Each row comes from the steps of one path. Every step used is in the known rows, and no mark comes twice. Write the path behind each row, first mark first.
(in the rows, 128 means zero)
Known rows:
nozi > rotu > bola: [123 101 135 138  92 120  78 127 127 129 103  87 151 150 126 110 121 139
 118 151 113 150  89  89  98  99 165  78  86 163 126 136 210 107 136 120
 112  97 117 129 192]
zusev > tobo: [121 113 160 133 105 132 112 115 132 128 120  85 117 145 133 164 120 113
 129 141 117 139 144 143 123  78  88  90 110 147 100 130 145 160 121 153
 133 114 107 125  98]
laga > nozi > rotu > bola: [137 109 150 150 100 114  84 113 132 130 112  70 173 147 127  90 109 149
 116 163 105 152  65  97  87  66 143  81  83 174 115 138 186 104 144 137
 138  97 119 124 189]
laga > nozi > givu > zusev > vebaz: [139 149 140 122 118 125 101 106 149 118 111 144 206 113 138 140 125 166
 142 150  94 124 193 164 113  70 150  98 171 123 116 136   4 140 123  51
 145  97 128 116 167]
laga > nozi > givu > zusev: [116 157 129 133 116 126 111 102 145 123 123 162 202 113 136 142 118 198
 164 154 121 115 161 101 111 116 141 150 151 110  98 128  52 120 133 124
 170 109 124 108 166]
bipe > zusev: [102 141 142 120 162 128  97 116 114 139 126 145 109 119 125 121 126 125
 135 109 101 132 132  98 116 143 164 165 122 109 150 111 147 108 130 149
 140 135 140 126 158]
laka > rotu > tobo > nezo: [117 162 136 104  94 125 103 152 138 120 116 101 152 181 119 111 127 130
 131 135 111 126 142 121 136  42 159 140 139 138 190 132 239 143 133 115
 168 126  77 118  95]
nozi > rotu > laka: [111 115 138 144  72 107 124 125 118 138 108 106 189 144 127 104 138 125
 100 130 143 105  80 159 139 133 143 117 103 155 184 128 188 147 149  75
 100 132 144 137 134]
rotu > tobo: [127 143 127 113 102 129 109 115 139 117 133 127 117 134 125 118 129 142
 135 131 136 129 157  63 119  73 153 103 141 148 140 127 196 109 142 157
 152 136  69 129 107]
bipe > zusev > givu > nozi > rotu > bola: [124 125 148 129 118 117  60  98 114 135  99  91 162 141 125  79 130 136
 129 137 111 158 105  68  99 102 150  53  67 157 130 116 190 106 149 176
 112 101 100 133 213]
laka > rotu > tobo > zusev: [164 170 135 133  91 138 104 114 140 120 112 104 161 173 128  82 119 138
 154 102 141 127 117  51 131 107 152 178 159 139 146 126 175  94 143 148
 122 124 107 132 121]
rotu > tobo > nezo: [112 159 140  93 107 124 110 160 143 111 128 134 132 155 120 131 120 139
 123 139 124 131 145 102 134  45 174 118 136 139 168 135 252 121 129 138
 179 128  70 120  86]
bola > rotu > laka: [101 132 133 122  78 131 136 136 136 138 119 125 164 149 126 107 119 121
  98 143 159 101 100 181 152 162 112 133 131 143 133 121 193 169 136  95
  68 147 131 120 117]
nogo > rotu > nozi > givu > zusev > tobo > nezo: [ 72 141 136  85  71 126 107 150 143 117 116 118 185 163 127 174 114 162
 148 153  82 118 146 134 133  26 152 144 117 131 141 144 174 155 119 125
 174 115 110 104  99]
nogo > rotu > tobo > zusev > bipe: [157 163 152  80 119 140 100 112 146 104 124 112 166 150 130 113 111 137
 171 103 120 114 127  67 142 106 151 173 140 127 101 134 196 102 139 147
 122 104 159 117 140]
tobo > zusev: [160 154 142 130 119 136 126 131 137 120 118 139 147 143 131 105 114 137
 141 104 145 130 103  92 137 159 147 183 147 127 117 130 133  85 128 141
 116 119 151 135 132]
laga > nozi > givu > zusev > tobo: [109 137 160 138  96 131  98  95 145 125 118 113 175 132 140 171 113 169
 158 162 113 127 171 121 109  67  97 104 132 135  73 129  84 156 126 145
 167  96 104 109 131]
givu > zusev: [ 99 156 109 126 123 135 116 124 135 124 118 134 145 113 130 146 122 168
 155 126 140 121 168  95 127 102 154 125 136 114  93 126 123 112 127  50
 134 105 119 118 132]
nozi > rotu > tobo > zusev > givu: [160 133 143 118  91 124  95 131 135 116 114 104 185 147 124  80 135 172
 161 101 159 124 130  54 145  89 149  90 118 149 131 120 103 106 144 119
 130 117  96 138 144]
bipe > zusev > givu: [111 124 143 112 147 128  93 117 113 134 122 130 148 117 124 103 142 159
 140 108 124 130 155 116 141 123 151 101 110 115 137 105  65 129 128 128
 131 134 115 130 165]
rotu > nozi: [ 86 138  90 117  81 119 124 101 122 130 124  86 164 132 125 111 132 109
 126 141 100 126  86 112 129 103 121 131 117 129 161 146 125 136 146 145
 114 149 107 122  91]
laga > nozi: [150 143 147 146 144 119 135 106 137 131 142 103 159 124 131  99 110 140
 127 148 121 133  96 146 112  81  92 128 122 144 112 132  85 133 140 154
 165 128 133 120 120]
laka > rotu > tobo > zusev > givu: [162 148 137 123  92 135  98 117 132 120 110  99 188 159 128  70 138 168
 156  99 155 127 145  77 153  94 144 118 140 141 135 115  87 117 137 127
 115 125  86 137 134]
laka > rotu: [136 134 120 150 116 131 118 117 120 141 109  71 162 167 128 102 137 117
 139 119 109 121 123 151 133 124 103 161 133 129 160 123 105 168 133  98
 107 124 134 123 134]
laka > rotu > bola: [123 126 128 145  94 136  84 104 125 133 100  77 163 169 131  97 128 133
 111 151 109 150 110 121 111 103 156 123 124 152 133 130 182 129 128 137
  88 107 102 123 179]
zusev > givu > nozi: [150 157 133 119 140 123 124  89 119 131 123 125 155 121 128  88 143 125
 141 122 147 138 152 122 139 117  75  56 102 133 118 109  81 146 145 188
 118 129  99 136 143]
rotu > bola: [117 124 134 130 105 134  91 113 132 124 115 125 134 138 132 120 120 146
 100 159 121 157 114 105 106 109 176  94 121 151 107 134 202  97 123 149
 109 110  95 127 171]
bola > rotu > tobo: [122 138 125  99  98 139 111 137 152 120 131 105 113 151 118 110 112 133
 149 137 143 119 148  68 123  91 114  96 137 147 112 121 211 142 142 150
 123 137  79 111 111]
bola > rotu > nozi > givu: [ 94 123 104 104  67 127 114 114 139 130 115 134 202 150 126 127 129 131
 146 160  92 104 111 114 127 176 103 158 137 113 157 138  78 174 138 199
 106 149 116 105 156]
bola > rotu > tobo > zusev > givu: [152 142 139 103  93 141 104 139 146 115 117 117 165 151 123  80 122 169
 161 109 169 122 142  72 152 108 128  99 137 139 103 115 108 121 135 133
 110 128  89 129 136]
laka > rotu > tobo > zusev > givu > nozi > laga: [159 176 133 129 117 123 107  96 115 137 103 106 192 151 135  51 128 110
 151 129 130 133 152  71 132  81 103 120 135 126 123 106 120 138 148 190
 147 141 118 139 139]
nogo > rotu: [133 102 122 101 130 130 149 149 128 126 139 132 127 138 124 120 120 154
 144 110 109 110 114 120 125  79 151 173 106 145 120 128 125 119 129 120
 130 143 173 127 138]
givu > nozi > rotu: [145 134 134 137 128 107 116 114 118 138 110  85 150 139 121  95 132  98
 154 118 118 127 101  96 112 120  78  90  75 146 151 123 153 141 159 148
 132 113 145 133 158]
nezo > tobo > zusev > bipe: [153 188 148  93 124 138  96 117 139 113 103 112 125 148 132 107 111 101
 155 115 127 113 124  92 146 148 125 139 135 115  69 140 160 144 117 193
 104  77 153 123 137]
laga > nozi > givu > zusev > rotu: [115 158 134 142 127 142  83 106 148 124 132 122 190 121 134 162 105 200
 189 139 106 115 174 146 118  91  99 127 173  95 104 130  12 128 130 124
 142 108 157 107 166]
givu > nozi > laga: [138 162 132 129 144 117 128 105 113 142 118 133 146 123 135  93 120  87
 128 147 114 136 137 102 116 110  95 125 128 116 113 115 145 139 139 187
 159 142 146 135 131]
nogo > rotu > bola: [124 101 127 106 109 135 106 132 131 122 125 127 135 146 129 110 115 165
 113 141 106 143 104  99 105  73 194 130 103 166  99 134 197  91 125 156
 111 121 134 127 177]

Write each row's path:
[173 185 139 112 121 128 111  86 129 122 120 130 161 133 128  70 135 141
 152 107 162 140 150  65 142 110 102  80 117 140 115 109 115 107 153 218
 118 126  81 141 134]	rotu > tobo > zusev > givu > nozi
[112 160 145  99 112 134  92 159 148 111 134 115 129 159 119 146 110 146
 143 134 112 130 158 130 136  29 148 107 154 126 168 137 221 121 128 133
 170 126  91 117  94]	zusev > rotu > tobo > nezo
[134 159 138 131  90 150  59 121 142 118 107 106 107 158 132 110  98 150
 133 140 119 148 122  95 115  90 155  91 150 142  75 140 163  94 114 220
  83  92 118 133 166]	nezo > tobo > zusev > rotu > bola
[ 98 123 169 127 132 132  88 105 122 137 120  98 100 138 131 156 117 111
 135 127  98 141 150 124 114  90 119 124 108 131 116 116 162 144 123 176
 142 120 118 124 121]	bipe > zusev > tobo
[109 134 168 110 106 127 112 161 138 120 118 101 133 164 126 166 115 118
 121 148 108 139 138 170 137  47 120 108 114 136 136 137 211 162 111 128
 167 111 103 117  84]	zusev > tobo > nezo
[ 75 159  89 127  72 128 101  92 131 130 103 120 222 136 132 135 137 172
 166 143  97 105 155  93 126 124 148 168 149 103 144 134  66 144 138 103
 121 118 110 105 152]	laka > rotu > nozi > givu > zusev
[189 151 159 125  98 117  96 120 149 114 110  89 188 147 129  82 111 129
 138 122 110 135 128 112 113  38 151 100 149 160 148 140 101 107 143  82
 139 103 129 135 137]	laga > nozi > rotu > tobo > zusev > vebaz
[136 142 146 140 105 150  64 117 142 118 119 104 145 152 133 124  99 161
 136 135 120 155 117 113 116 106 155 116 156 134  99 137 163  76 121 173
  86 102 136 130 179]	tobo > zusev > rotu > bola
[ 97 140 132 134  97 149  53 106 145 118 113 126 171 134 135 157 108 197
 150 155 110 143 167 112 107  99 166  95 158 120  95 134 129  96 119 144
 102  94 115 114 201]	nozi > givu > zusev > rotu > bola
[175 170 137  98 123 128 122  95 129 120 127 133 163 137 127  64 131 151
 161  98 149 131 145  61 139  87 114 100 108 150 114 109 120 102 153 213
 121 135 104 140 140]	nogo > rotu > tobo > zusev > givu > nozi
[ 81 165 116  83 104 139  85  98 146 117 110 108 218 131 131 155 118 143
 185 148 103 100 155 109 140 162 105 139 141  86  93 136 121 171 133  94
 101  93 143  86 167]	bola > rotu > nozi > givu > zusev > bipe
[120 168 133 127 106 138  74  96 156 114 138 122 166 128 129 143 109 197
 182 140 117 120 193  80 109  38 127 105 175 123 119 129 100 108 146 157
 169 120  95 111 136]	laga > nozi > givu > zusev > rotu > tobo
[173 178 142 119 134 127 120  93 125 126 118 130 168 129 130  73 135 129
 149 106 154 139 137  93 146 141  88  92 112 130 111 110  83 118 145 199
 109 124 112 140 147]	tobo > zusev > givu > nozi
[180 161 145 120  93 132  96 116 144 116 101  97 170 161 131  91 126 119
 135 109 110 133 156 126 129  68 161 123 177 146 162 135 108 119 130  74
 103 110 113 135 130]	laka > rotu > tobo > zusev > vebaz
[130 157 147  94 104 111  98 150 134 116 115 105 162 160 115 101 132 136
 144 131 123 130 138  89 135  35 139  62  96 149 176 126 231 136 148 138
 181 117  69 124 115]	zusev > givu > nozi > rotu > tobo > nezo
[105 167 119 120 106 145  77 112 148 114 135 105 128 130 125 149 112 180
 179 121 131 124 201  71 121  38 138  86 168 124 115 126 149 103 140 113
 139 118  91 116 115]	givu > zusev > rotu > tobo
[124 149 132 124 109 141  84 116 144 116 141 100 119 140 123 137 116 153
 160 123 125 126 176  94 121  53 121  87 161 131 137 128 157 114 142 162
 138 135  94 125 110]	zusev > rotu > tobo
[133 149 121 131  94 131 102 104 132 127 117  82 144 166 124  94 135 131
 143 124 120 122 152  83 122  64 133 129 143 147 161 122 179 140 147 131
 134 132  73 126 114]	laka > rotu > tobo
[170 184 158  99 119 128  84  91 139 112 109  86 176 151 129  97 116 106
 178 107 126 124 116  52 134 139 109 130 121 127 117 130 216 113 156 164
 120  88 141 120 152]	givu > nozi > rotu > tobo > zusev > bipe
[137 119 141 134 102 117  76 103 121 131 100  82 169 147 126  84 131 137
 124 147 124 156 102  84 105  94 131  35  70 167 116 124 181 115 147 160
 106  98  94 132 200]	zusev > givu > nozi > rotu > bola
[150 110 148 153 125 105 120 126 130 137 123  61 176 140 123  93 114 130
 146 135 108 122  66 120 103  78  86 109  81 153 139 134 106 138 154 109
 164 112 156 123 152]	laga > nozi > rotu
[150 130 152 139 119 118 122  98 141 128 135 162 199 128 136 122 125 165
 136 160 105 121 122 139 109 140 111 161 145 127 131 130  32 142 135 212
 173 130 132 117 175]	laga > nozi > givu
[159 170 138 119  98 135 111 120 145 111 123 138 139 148 129  97 114 146
 146 107 151 131 124  37 129 113 172 161 158 140 127 128 191  70 140 171
 135 124 106 135 115]	rotu > tobo > zusev
[150 124 138 131 125 108 111 115 115 136 108  80 176 137 121  81 143 120
 159 114 129 127 114 101 126 110  73  53  65 148 147 116 108 149 158 137
 125 111 128 136 167]	zusev > givu > nozi > rotu
[124 158 148 146  80 137 109 114 133 128 124 129 184 146 134 121 113 143
 119 114 152 111 103 186 157 142 137 158 169 126 153 130 139 114 135 126
  76 139 163 137 121]	tobo > zusev > rotu > laka
[ 62 162  84 124  87 136  92  98 132 128 125  63 178 125 126 142 116 144
 169 132  95 121 134 121 131  65 108 112 144 105 139 146  80 129 143 103
 100 134 127 110  99]	givu > zusev > rotu > nozi
[157 157 131 110 100 134 108 140 131 120 102 133 135 140 127  73 132 151
 141 108 159 119 142  89 156 113 140  86 121 137  82 123  57 139 114 184
 110 108 100 144 132]	nezo > tobo > zusev > givu
[123 143 140 143  81 103 128 100 115 142 109 109 187 139 127  89 140 105
 103 129 144 111  83 151 135 138 114  99  92 157 179 122 198 147 161 127
  96 133 136 139 138]	givu > nozi > rotu > laka
[125 126 151 156  81 100 128 110 124 141 120  93 209 141 128  82 127 129
  99 143 138 107  58 167 129  98 123 123  97 163 172 132 155 145 158  95
 127 134 145 131 131]	laga > nozi > rotu > laka
[140 153 136 125 138 117 121 105 111 141 115 132 171 121 135  82 131 108
 134 144 125 136 155 110 130  94  90  88 117 118 105 108  96 149 136 181
 151 141 131 138 142]	zusev > givu > nozi > laga
[158 137 142 122 114 134 114 132 130 119 118 131 180 135 129  91 132 168
 147 103 159 128 128 108 155 138 137 117 130 128 111 119  55 109 126 123
 112 121 123 139 142]	tobo > zusev > givu
[173 170 143 124  94 122 103 112 139 119 113 111 152 156 124  77 117 129
 163 100 145 131 108  15 119 110 137 135 120 150 139 126 204  78 159 183
 136 114 112 137 133]	givu > nozi > rotu > tobo > zusev
[162 152 134 101  98 137 123 136 144 110 131 141 137 154 126  92 111 166
 156  94 140 119 114  37 128  83 185 188 144 152 123 128 186  66 140 166
 135 133 130 134 123]	nogo > rotu > tobo > zusev
[ 81 138 126 135  61 133  88  87 134 131  98  75 196 156 136 161 129 147
 164 152  92 121 166 114 121  78  98 124 130 127 117 134  93 179 129 125
 128 104  93 107 120]	laka > rotu > nozi > givu > zusev > tobo
[ 86 167 117  92 105 131  86  85 138 115 111 119 221 119 136 156 127 148
 175 147  99 106 160 106 136 151 132 145 143  89 108 139 112 151 135 102
 118  92 138  97 164]	rotu > nozi > givu > zusev > bipe
[ 69 156  96 127  97 127  97 114 122 138 116  84 189 126 133 128 109 122
 157 151  85 121 139 109 124  52 116 133 154  96 129 138  93 136 135 106
 140 143 158 117 105]	givu > zusev > rotu > nozi > laga
[ 90 150 160 105  92 130  98 152 145 117 111 136 165 155 131 187 117 156
 141 156 106 130 172 143 134  63 142 122 129 119 126 136 181 154 110 114
 179  96  97 107 110]	nozi > givu > zusev > tobo > nezo
[133 167 144 115 160 123 104  81 111 138 123 135 145 115 126  82 141 123
 146 111 129 141 158 104 133 130 101  80  95 123 131 100  93 129 147 202
 125 134 104 135 159]	bipe > zusev > givu > nozi
[154 132 147 135  93 120  75 105 125 127  97  87 180 152 128  72 123 142
 130 134 131 157  90  64 110 109 142  64  82 166 118 125 186  96 147 172
 100  92 107 137 205]	tobo > zusev > givu > nozi > rotu > bola
[ 99 144 145 133 164 144  73 117 125 136 135 110 115 129 125 146 110 141
 165 103  91 128 154 144 124 115 119 140 151  94 147 116  87 116 127 151
 120 131 170 124 159]	bipe > zusev > rotu
[106 162 123 118  96 143  70 107 151 112 132 130 153 131 128 157 118 191
 183 129 120 117 208  71 118  62 145  95 178 116 127 126 124 107 139 139
 147 120  88 114 139]	nozi > givu > zusev > rotu > tobo
[166 181 140 103 116 135 112 100 138 124 119 119 160 144 124  64 125 133
 162 113 166 133 146  70 143 121  76  72 117 139  98 107 132 126 152 207
 104 130  85 130 137]	bola > rotu > tobo > zusev > givu > nozi
[174 158 154 135  95 121 105 119 147 118 120 100 167 155 125  75 104 148
 159 111 138 128  84  30 114  82 144 149 128 158 135 132 174  78 156 154
 159 113 124 132 133]	laga > nozi > rotu > tobo > zusev
[156 183 133 115 123 120 115 114 115 137  99 136 143 134 135  57 122  99
 136 136 131 129 148  72 134  96 104  88 120 124  77 113 101 149 127 234
 144 125 127 145 134]	nezo > tobo > zusev > givu > nozi > laga
[101 153 172 113 104 126 101 140 150 118 115 124 181 152 131 171 106 164
 141 167 103 131 152 154 124  34 125 121 127 127 116 137 155 155 118 132
 198  97 101 105 107]	laga > nozi > givu > zusev > tobo > nezo
[140 165 140 129  62 107 116 108 116 136  92 115 177 152 127  54 139 114
 110 118 164 104  93 120 150 122 125  78  89 163 147 121 162 154 153 170
  87 119 117 150 134]	nezo > tobo > zusev > givu > nozi > rotu > laka
[101 151 124 133 121 147  80 118 143 122 128 134 173 124 132 177 114 189
 189 128 108 113 194 139 127 115 114 127 179  88 110 129  33 124 124 112
 124 109 153 111 168]	nozi > givu > zusev > rotu
[ 70 153 141 100  69 125  97 140 141 118 107 115 185 158 129 178 118 145
 141 161  92 128 152 137 135  51 140 120 123 119 139 145 182 161 118 127
 169 107  86 105  92]	rotu > nozi > givu > zusev > tobo > nezo
